Known rows, with every way that one mark hangs from another
[busesif [zera lono]]: 28  9  27  -3  14  12  26  -24  -16  -3  24  44  -27  -35  -33  -23  34  -45
[busesif denovi [zera [lono mami] patu]]: 29  24  10  -23  -15  2  28  18  48  -10  41  0  -76  14  -23  24  -4  -21
[denovi zera]: 11  -41  -13  9  -18  4  16  -37  -32  -28  -7  33  -3  1  -19  -38  16  -5
[lono [mami [zera patu]]]: 16  -54  12  -16  -26  7  19  -12  -17  -32  41  21  9  77  -7  20  -33  -8
[mami [lono [zera [patu [busesif denovi]]]]]: -39  51  -23  4  1  -7  -4  37  19  26  -24  -61  -52  9  -10  71  -53  48
[patu [busesif denovi [zera [lono mami]]]]: 7  80  9  5  -35  -10  26  39  33  -16  -3  11  -74  10  -21  36  16  2
[lono [zera mami [patu [busesif denovi]]]]: -27  10  -17  0  26  1  -13  16  10  49  -30  -51  14  33  6  50  -28  56
[denovi [zera lono [patu busesif]]]: -19  35  -14  -4  -4  3  -7  46  2  0  29  -7  -11  -28  -7  19  16  -9
[patu [busesif denovi [zera mami]]]: 8  28  9  25  2  -18  -18  10  25  8  -61  -12  18  0  7  -9  27  9
[mami lono [zera patu]]: 7  -31  13  -8  2  0  -8  -1  -14  -26  5  10  24  8  6  6  -34  -24
[mami lono]: 1  -30  1  19  -7  -2  12  -64  -37  -9  -16  13  -14  -17  -7  -23  -17  -6
[mami zera]: 19  -51  26  3  -2  23  15  -21  -51  -23  -3  66  40  42  -7  -5  6  -28
[denovi [zera [lono mami]]]: 10  -4  -16  -6  -31  -2  39  -24  -23  -41  31  41  -47  1  -23  -27  12  9
[denovi [zera patu]]: 6  -46  -13  -7  -10  6  3  -18  -7  -15  24  -2  -3  6  -17  -18  -5  -13
[denovi [zera lono mami]]: 11  -24  -10  -2  24  -2  1  -37  -30  -9  -11  40  38  -44  11  -63  45  -1
[mami [zera lono [patu busesif]]]: -11  24  25  -8  10  20  -8  60  -17  4  31  28  34  9  6  52  4  -33
[busesif denovi patu zera]: 12  -19  28  17  -37  29  22  -3  -7  -6  -11  29  -21  23  -3  -20  11  -37
[lono [mami [zera [patu busesif]]]]: -10  -5  10  0  -35  -7  4  28  -7  -24  29  1  11  74  3  50  -35  7
[busesif [zera lono mami patu]]: 28  -12  24  -17  44  0  -11  -22  7  22  31  0  30  -45  -3  -30  24  -34
[patu [busesif denovi [zera [mami lono]]]]: -2  54  -1  28  0  -41  -30  11  38  -5  -83  -33  2  -37  19  -19  5  21
[lono mami [zera [patu [busesif denovi]]]]: -29  27  -23  -3  -26  -2  24  25  16  16  9  -48  -68  79  -22  90  -54  65
[mami [zera lono]]: 19  -21  30  -9  17  33  23  -2  -52  -18  15  84  30  8  -1  -1  23  -41

Rows
-4  14  6  -4  -42  0  2  60  22  -26  1  -1  -9  91  10  69  -35  13 => [lono [mami [zera [patu [busesif denovi]]]]]
-4  37  3  32  8  -44  -31  -21  9  -3  -54  -32  23  -53  9  -36  5  18 => [patu [busesif [zera [mami lono]]]]
-32  11  -19  1  -20  -7  23  -7  -10  18  40  -44  -47  64  -33  71  -55  59 => [lono mami [zera [patu busesif]]]
23  8  26  -16  19  15  10  -3  6  12  55  11  -21  -32  -32  -2  13  -54 => [busesif [zera lono patu]]
8  5  -13  -24  1  19  11  33  21  -13  10  17  -33  -15  -6  5  14  -21 => [busesif [denovi [zera lono patu]]]
-14  25  5  -3  30  9  -23  30  14  42  -13  -16  29  -7  29  28  7  -1 => [zera lono mami [patu [busesif denovi]]]
28  22  22  -21  15  19  11  28  36  9  25  7  -43  -18  -24  19  16  -48 => [busesif denovi [zera lono patu]]
8  -11  -19  -21  -22  -2  25  -8  3  -29  57  7  -44  2  -18  -5  -5  1 => [denovi [zera [lono mami] patu]]
-18  19  -14  -2  22  -14  -29  24  7  11  5  -16  41  -42  17  -14  23  10 => [denovi [zera lono mami [patu busesif]]]
-8  -39  -15  -15  -11  5  39  -47  -21  12  52  -24  -52  64  -38  39  -58  45 => [lono mami [zera patu]]
12  -26  -17  -8  -17  11  5  14  21  -18  -7  -5  -22  21  -11  4  -4  -7 => [busesif [denovi [zera patu]]]
-7  -59  -9  -9  44  8  1  -56  -29  42  11  -25  36  18  -7  2  -32  37 => [lono [zera mami patu]]
-28  14  -31  16  5  -42  -47  4  19  -6  -35  -58  36  -47  25  -29  -15  36 => [denovi [zera [mami lono] [patu busesif]]]
-15  -24  3  14  19  -5  -31  -24  -13  38  0  -34  60  10  18  6  -13  9 => [zera mami [patu busesif]]
10  -61  -17  -8  12  -8  -20  -39  -3  -2  1  -15  45  -10  10  -50  3  6 => [denovi [zera mami patu]]
30  5  18  -21  37  4  -10  11  36  19  2  -6  8  -30  3  -16  23  -30 => [busesif denovi [zera lono mami patu]]
8  -53  29  21  -7  9  -3  -57  -32  9  1  19  51  -4  16  -73  16  -20 => [busesif patu [zera mami]]
-18  7  10  0  33  4  -24  -3  -13  47  21  -14  48  -24  19  9  5  -9 => [zera lono mami [patu busesif]]
-11  27  -21  23  -35  -1  3  34  8  -20  -51  9  -20  18  -6  11  14  14 => [patu [busesif [denovi zera]]]
3  43  19  13  26  -12  -14  -2  -3  20  -13  8  28  -48  1  -23  43  -11 => [patu [busesif [zera lono mami]]]
-22  15  -12  15  11  -21  -41  7  28  21  -51  -60  23  -12  38  12  -31  25 => [zera [mami lono] [patu [busesif denovi]]]
8  -30  -13  -19  31  0  -13  -16  -2  4  19  7  37  -42  13  -47  23  -7 => [denovi [zera lono mami patu]]
5  -13  16  21  -12  -7  -12  -27  10  -9  -54  -9  13  -25  40  -60  1  -2 => [busesif denovi patu [zera [mami lono]]]
-9  41  -16  10  6  -6  -13  35  10  0  -55  19  20  -30  25  -16  44  21 => [patu [busesif [denovi [zera lono mami]]]]
-15  -29  -17  20  -26  -6  -17  -21  -4  -26  -62  4  25  -25  57  -76  -1  22 => [busesif [denovi [zera [mami lono]]] patu]
13  10  -11  -5  -5  17  27  13  -3  -21  -18  51  -35  -17  -8  -13  36  -15 => [busesif [denovi [zera lono]]]
-20  28  2  0  -19  -1  14  8  -6  11  58  -12  -37  22  -11  50  -23  1 => [zera [lono mami] [patu busesif]]
